What can hang from each mark:
q_588: q_122
q_284: q_274
q_679: q_122
q_274: q_122 q_284
q_535: q_122 q_426
q_232: q_197
q_197: q_232 q_274
q_122: q_274 q_535 q_588 q_679 q_952
q_952: q_122
q_426: q_535

Each row was made from one small tree. The marks that hang from a mark follow it in brackets, in the order of their numbers. Every link used is in the known rows. Write each row's tree.
Known rows:
q_535(q_122(q_679 q_952) q_426): [-2.68  1.19 -1.10  4.29  1.01  1.82 -3.20  0.45 -3.38  1.69 -1.80 -4.54
  1.29  0.20  4.19  1.81  1.01 -3.18  4.41  3.31 -0.21  5.11  2.78 -0.01
  4.64]
q_535(q_122(q_274(q_284) q_588 q_679 q_952) q_426): [-2.96  2.29 -2.62  4.95  1.55  1.21 -2.69  1.84 -3.92  1.76 -0.62 -3.49
 -1.25 -0.69  4.49  3.55  1.93 -4.59  4.19  1.73 -0.72  5.94  3.33 -0.83
  5.40]
q_679(q_122(q_274(q_284) q_535(q_426) q_588 q_952)): [-3.74  0.79 -0.12  5.20  1.62  1.01 -1.96  0.97 -5.03  2.42  0.70 -2.48
 -2.27 -1.65  2.31  4.01  2.74 -3.87  3.06  1.13 -1.31  5.75  1.66 -2.44
  6.12]
q_952(q_122(q_274 q_535(q_426) q_588 q_679)): [-4.02  0.47 -0.52  4.10  1.61 -1.92 -2.34  1.31 -6.54  2.94 -0.98 -3.03
 -1.46  0.20  2.61  4.32  3.82 -2.55  3.45  0.45 -2.37  5.84  2.31 -0.49
  5.54]
q_122(q_679): [-0.98  0.97  0.79  1.69 -2.14 -1.65 -2.00 -0.64 -2.80  1.88  0.11 -1.58
 -0.25 -1.86  1.52  2.76  0.19 -0.55  4.71  3.96 -0.19  4.63  1.11 -1.70
  3.52]
q_197(q_232): [-0.33 -0.46 -0.72 -1.44 -0.95 -2.20 -2.00 -0.17 -1.49  1.86  0.07 -0.90
 -2.40 -3.42 -0.40  1.21 -2.85  0.80  3.99  4.85 -0.31  3.32 -0.25 -2.27
  2.50]
q_197(q_232 q_274(q_122(q_588 q_679 q_952))): [-1.11  2.01 -0.61 -0.64 -1.48 -2.11 -0.90 -0.92 -2.42  2.04 -1.56  1.15
 -2.02 -4.51  0.32  1.91  1.53  1.10  2.56  2.48 -0.27  4.50 -2.09 -5.05
  2.44]
q_122(q_274 q_535 q_588 q_679 q_952): [-4.28  2.43 -0.05  5.71 -0.66  0.16 -1.63  0.83 -5.86  3.30  0.31 -1.89
 -0.48 -2.13  3.05  5.92  4.62 -5.04  3.81 -0.43 -2.11  6.85  2.14 -3.13
  6.94]
q_122(q_679 q_952): [-1.39  1.44  0.92  3.85 -2.90  0.35 -2.08 -0.72 -3.62  2.59 -0.62 -1.67
  0.59 -2.23  2.41  3.49  1.57 -2.05  4.71  3.02 -0.33  4.81  1.29 -3.56
  4.73]
q_284(q_274(q_122(q_535 q_588 q_679 q_952))): [-0.10  2.16 -0.22  0.75 -1.67 -1.27 -1.36  0.20 -3.82  1.10 -0.55  0.13
 -2.62 -3.64  1.34  1.92  1.12  0.05  2.84  1.44 -0.47  4.95 -1.34 -4.14
  3.79]
q_952(q_122(q_274(q_284) q_588)): [-1.44  0.39 -1.63  1.99  0.08 -2.55 -2.03  1.78 -4.96  2.65  0.40 -0.56
 -4.77 -2.13  0.75  4.11  0.92 -0.46  3.99  1.76 -1.25  4.90  1.15 -1.58
  4.43]
q_122(q_588): [-1.63  1.40 -0.84  1.21 -0.46 -1.25 -2.79  1.83 -2.90  2.10  0.61 -1.59
 -2.90 -2.08 -0.95  2.56 -1.29  0.50  4.18  3.01 -0.54  4.56  0.12 -0.49
  4.28]
q_588(q_122(q_274 q_535 q_679)): [-1.96  2.18 -0.27  1.54 -1.22 -1.28 -0.81 -0.07 -4.31  3.17  1.63 -2.03
 -1.83 -2.72  2.33  5.34  2.79 -2.18  3.56  0.61  0.07  6.55  1.67 -1.69
  4.80]
q_535(q_426): [-2.28  0.56 -0.63  0.61  0.59 -1.37 -2.80  1.43 -1.53  0.69 -0.24 -3.65
 -0.94 -0.53  0.65  1.07 -2.29  0.70  3.67  3.86  0.15  4.63  2.53  0.11
  3.36]
q_679(q_122(q_274 q_535(q_426) q_588 q_952)): [-4.52  0.68  0.21  5.64  1.65  1.15 -2.49  0.79 -5.41  2.95 -0.02 -2.97
 -1.04 -0.90  2.22  4.19  2.72 -4.05  3.28  1.18 -1.15  5.78  1.88 -1.28
  6.47]
q_679(q_122): [-1.49 -0.43  1.05  2.52 -0.38 -0.21 -2.50 -0.75 -3.38  2.36  0.33 -1.66
 -1.35 -1.69  0.65  2.39 -0.37 -0.67  4.23  4.50  0.26  4.15  0.29 -0.84
  3.95]
q_197(q_274(q_122(q_588) q_284)): [-0.14  2.53 -0.78 -1.69 -1.32 -2.77 -0.53  0.31 -1.50  0.40  0.82  1.52
 -4.24 -4.77 -0.79  1.48  0.20  3.31  2.44  2.51  0.33  5.16 -1.65 -4.10
  1.94]
q_679(q_122(q_274(q_284) q_535 q_588 q_952)): [-2.97  0.75  0.22  4.86  0.59  0.85 -1.70  0.44 -5.21  2.83  1.16 -1.36
 -2.65 -2.57  1.86  4.43  2.75 -3.59  3.39  1.33 -1.22  5.59  0.81 -2.95
  6.03]
q_232(q_197(q_274(q_284))): [ 1.13  0.22 -1.21 -2.20 -0.48 -3.48 -0.05 -1.52 -0.35 -0.18  0.66  0.44
 -2.24 -4.22 -1.51  0.19 -1.31  3.50  1.95  4.83  1.41  3.74 -0.92 -2.86
  2.08]
q_426(q_535(q_122(q_274(q_284) q_588 q_679 q_952))): [-2.17  1.75 -1.58  3.17  1.13  1.15 -3.15  1.14 -3.10  2.27  0.15 -3.90
 -0.17 -1.93  3.59  2.79  0.73 -3.04  4.49  2.55  0.24  6.16  2.74 -0.39
  3.85]
q_426(q_535(q_122)): [-1.62  0.41 -0.97  0.81  1.47  0.64 -3.60  0.69 -1.91  1.69  0.05 -4.47
  0.46 -1.40  2.06  0.81 -1.77 -0.46  4.46  4.28  0.90  5.31  2.09  1.45
  2.52]
q_232(q_197): [ 0.09 -0.20 -0.64 -1.29 -0.68 -2.42 -1.63 -1.25 -0.53  1.16 -0.45 -0.98
 -1.04 -2.68 -1.26  0.20 -2.07  2.06  3.41  4.92  1.08  3.06 -0.14 -0.86
  3.06]
q_122(q_274(q_284) q_588 q_952): [-1.62  2.47 -2.05  3.10 -1.46 -0.53 -1.58  2.19 -3.41  2.32  1.64  0.03
 -4.57 -4.12  1.11  5.10  0.46 -2.36  4.03  1.13 -0.61  5.69  1.72 -3.91
  5.51]

Write each row's tree:
[-2.47  0.51 -0.54  3.36  0.61 -2.25 -1.56  1.01 -6.34  2.84  0.23 -1.43
 -3.10 -1.47  2.26  4.47  3.80 -2.12  3.59  0.63 -2.48  5.62  1.21 -2.15
  5.11] => q_952(q_122(q_274(q_284) q_535 q_588 q_679))
[-0.49  1.35 -0.24 -2.29 -1.60 -3.25 -0.61 -1.58 -1.54  1.41 -1.15  1.28
 -1.89 -4.58  0.18  1.22  0.37  2.19  2.67  3.56  0.16  4.28 -1.87 -4.36
  1.31] => q_197(q_232 q_274(q_122(q_679)))
[-0.84 -0.31 -1.03  1.15 -0.61 -2.81 -1.66  0.72 -4.20  2.23  0.46 -0.44
 -3.96 -2.44  1.26  3.64  0.25  0.04  4.09  2.68 -0.67  4.73  1.58 -1.86
  3.64] => q_952(q_122(q_274(q_284)))
[-0.40  1.05 -0.63 -3.12 -1.23 -3.24 -0.69 -1.12 -1.07  1.24 -0.86  1.40
 -2.62 -4.88 -0.70  0.80 -0.84  2.98  2.52  3.77  0.39  4.12 -2.05 -3.97
  1.15] => q_197(q_232 q_274(q_122))
[ 0.31  1.70  0.20  0.14 -2.10 -1.44 -1.10 -0.57 -3.30  0.79 -0.53  0.25
 -2.07 -3.86  1.70  1.59  0.63  0.40  2.91  2.11 -0.08  4.80 -1.03 -4.38
  3.21] => q_284(q_274(q_122(q_535 q_679 q_952)))
[-0.59  1.86  0.55 -2.05 -1.36 -1.45 -1.26 -0.01 -1.05  1.03  0.41  0.31
 -3.85 -4.14  0.53  0.33  0.19  1.72  3.64  1.84 -0.96  4.31 -1.24 -4.01
  2.43] => q_274(q_122(q_535) q_284)
[-3.05  0.20 -1.36  2.50  2.09 -2.08 -2.03  2.15 -5.54  2.14  0.17 -2.42
 -3.73 -0.92  1.46  3.50  2.08 -1.15  3.02  0.66 -2.20  5.58  1.81 -1.08
  5.01] => q_952(q_122(q_274(q_284) q_535(q_426) q_588))
[-3.87  0.53 -0.60  1.11  1.25 -1.98 -1.69  1.12 -2.83  1.02  1.13 -2.95
 -1.12 -1.44  1.66  3.13 -0.21 -1.49  3.09  1.86 -0.76  6.25  3.53 -0.15
  4.43] => q_122(q_274 q_535(q_426))
[-2.74  1.64 -1.34  3.50  1.11  1.29 -3.54  1.06 -3.36  2.67 -0.32 -4.20
  0.66 -1.41  3.53  2.93  0.76 -3.20  4.64  2.57  0.36  6.20  2.90  0.43
  4.09] => q_426(q_535(q_122(q_274 q_588 q_679 q_952)))
[-1.04  1.39 -2.65  1.63  0.59 -0.42 -2.23  1.49 -2.96  1.78  1.32 -1.01
 -3.76 -2.80  1.66  3.22 -0.73 -1.86  4.58  3.08 -0.24  5.24  1.20 -0.03
  4.18] => q_535(q_122(q_274(q_284) q_588))
[-0.03  1.31 -0.84 -1.61 -0.38 -2.35 -0.28 -1.37 -0.92  0.58 -0.55  0.63
 -2.19 -4.28 -1.17  0.08  0.71  2.81  1.75  2.89  0.64  3.97 -1.88 -3.74
  2.81] => q_232(q_197(q_274(q_122(q_535 q_588 q_952) q_284)))
[-2.25  0.29 -1.28  2.43  0.10 -2.33 -2.54  1.62 -5.28  3.18 -0.32 -1.07
 -3.56 -1.41  0.63  4.33  0.91 -0.61  4.19  1.83 -1.13  4.95  1.32 -0.42
  4.75] => q_952(q_122(q_274 q_588))
[-3.95  0.01  0.78  4.81  0.96  0.90 -2.10 -0.28 -4.65  2.51  0.05 -2.84
 -0.29 -1.24  2.66  3.75  2.07 -3.56  3.38  2.11 -0.57  5.59  2.34 -1.56
  5.66] => q_679(q_122(q_274 q_535(q_426) q_952))
[-2.59  1.35 -1.72  2.66  1.49  1.34 -3.63  1.52 -2.90  2.47 -0.06 -4.13
 -0.06 -1.74  2.60  2.52 -0.41 -2.36  4.46  2.76  0.55  6.02  2.72  0.80
  3.88] => q_426(q_535(q_122(q_274 q_588 q_952)))
[-3.44  0.51 -0.22  3.64  2.15 -0.41 -1.91  1.01 -4.51  1.94  1.27 -2.44
 -2.88 -1.36  1.66  3.50  1.70 -2.79  3.04  1.75 -1.20  5.60  1.54 -1.15
  5.26] => q_679(q_122(q_274(q_284) q_535(q_426) q_588))
[-2.36  3.31  0.76  2.19 -2.68  0.28 -2.87  0.17 -2.94  3.41 -2.35 -0.37
 -1.14 -2.45  1.47  2.51  2.42 -0.91  4.89  1.04 -0.70  4.46 -0.71 -3.13
  4.56] => q_274(q_122(q_588 q_679 q_952))
[-3.10  1.45 -2.21  3.99  2.23  2.12 -3.75  2.17 -3.43  1.86 -1.44 -4.57
 -0.56  0.05  2.47  1.67 -0.01 -2.44  4.07  2.62 -0.46  5.01  2.07  0.79
  5.18] => q_535(q_122(q_588 q_952) q_426)
[-1.57  0.81 -1.08  3.15 -0.41 -2.56 -1.87  1.09 -5.64  2.89 -0.03 -0.75
 -3.69 -1.69  1.98  4.70  2.62 -1.63  4.21  1.53 -1.56  5.17  1.38 -2.11
  4.69] => q_952(q_122(q_274(q_284) q_588 q_679))
[ 0.83  0.94 -0.88 -2.90 -0.94 -3.35 -0.23 -1.79  0.08  0.18 -0.38  1.06
 -2.36 -4.43 -1.40 -0.26 -0.65  3.79  2.13  4.12  1.36  3.57 -1.63 -3.23
  1.82] => q_232(q_197(q_274(q_122 q_284)))
[-2.97  2.65 -0.47  3.37 -0.72  0.22 -1.11  0.38 -4.74  3.27  0.59 -3.21
 -0.80 -1.99  3.45  5.43  3.76 -3.47  3.23 -0.25 -0.03  6.86  2.68 -2.46
  5.73] => q_588(q_122(q_274 q_535(q_426) q_679 q_952))
[ 0.19  1.89 -1.42 -2.08 -1.18 -2.36 -0.26 -0.22 -1.48  1.10 -0.25  1.94
 -4.46 -5.85 -0.41  1.19  0.31  2.20  2.14  2.58 -0.31  4.24 -2.59 -6.32
  1.82] => q_197(q_232 q_274(q_122(q_588 q_952) q_284))
[-2.91 -0.40  0.97  2.95  0.47 -0.59 -1.77 -0.72 -4.25  2.43  1.03 -1.64
 -1.30 -1.92  1.58  3.66  1.10 -2.27  3.67  2.98 -0.43  5.33  1.32 -0.79
  4.71] => q_679(q_122(q_274 q_535))
[-5.33  2.59 -0.45  6.12  0.73  0.32 -2.05  1.61 -5.68  2.75 -0.34 -3.48
  0.12 -0.73  3.69  5.34  4.62 -5.37  3.30 -0.75 -2.18  6.99  3.40 -2.36
  7.06] => q_122(q_274 q_535(q_426) q_588 q_679 q_952)
[-3.76  2.31 -1.09  3.35  1.47 -1.96 -1.23  1.92 -4.39  1.22  1.41 -2.65
 -2.45 -1.37  2.96  4.38  3.17 -3.58  2.98  0.10 -2.27  6.77  2.84 -2.14
  5.41] => q_122(q_274(q_284) q_535(q_426) q_588 q_679)
[-3.13  2.07  1.41  0.31 -0.82 -0.94 -2.43 -0.43 -2.25  1.96 -2.01 -1.94
  0.04 -1.26  2.00  0.94  1.93 -0.12  3.98  1.52 -0.98  4.80  0.32 -1.70
  3.43] => q_274(q_122(q_535(q_426) q_679))
[-2.37  0.03  0.78  4.04 -0.06  0.59 -1.34 -0.65 -4.45  2.41  1.25 -1.20
 -1.89 -2.89  2.34  3.94  2.07 -3.15  3.52  2.26 -0.65  5.41  1.28 -3.23
  5.28] => q_679(q_122(q_274(q_284) q_535 q_952))
[-1.74  2.22  0.43  2.77 -1.59  0.78 -1.22 -0.34 -4.75  3.54  0.53 -2.82
 -0.63 -2.49  2.31  4.38  3.51 -2.06  3.49  0.60 -0.22  6.00  0.58 -3.07
  5.30] => q_588(q_122(q_535 q_679 q_952))
[-2.71  2.27 -0.60  1.85 -0.20 -1.18 -1.06  0.45 -4.16  2.75  1.09 -3.15
 -1.42 -1.74  2.76  4.92  2.77 -2.43  3.20  0.41  0.03  6.75  2.56 -1.17
  4.90] => q_588(q_122(q_274 q_535(q_426) q_679))
[-2.12 -0.29  0.65  2.51  0.48 -0.81 -1.26 -0.56 -3.93  1.91  1.77 -1.15
 -2.48 -2.63  1.69  3.43  1.07 -2.10  3.46  2.92 -0.56  5.26  1.10 -1.95
  4.44] => q_679(q_122(q_274(q_284) q_535))
[-2.19  2.74 -0.80  2.92 -0.76  0.01 -0.59  0.56 -4.39  2.76  1.31 -2.71
 -2.00 -2.74  3.55  5.19  3.75 -3.26  3.00 -0.31 -0.21  6.81  2.48 -3.60
  5.39] => q_588(q_122(q_274(q_284) q_535(q_426) q_679 q_952))
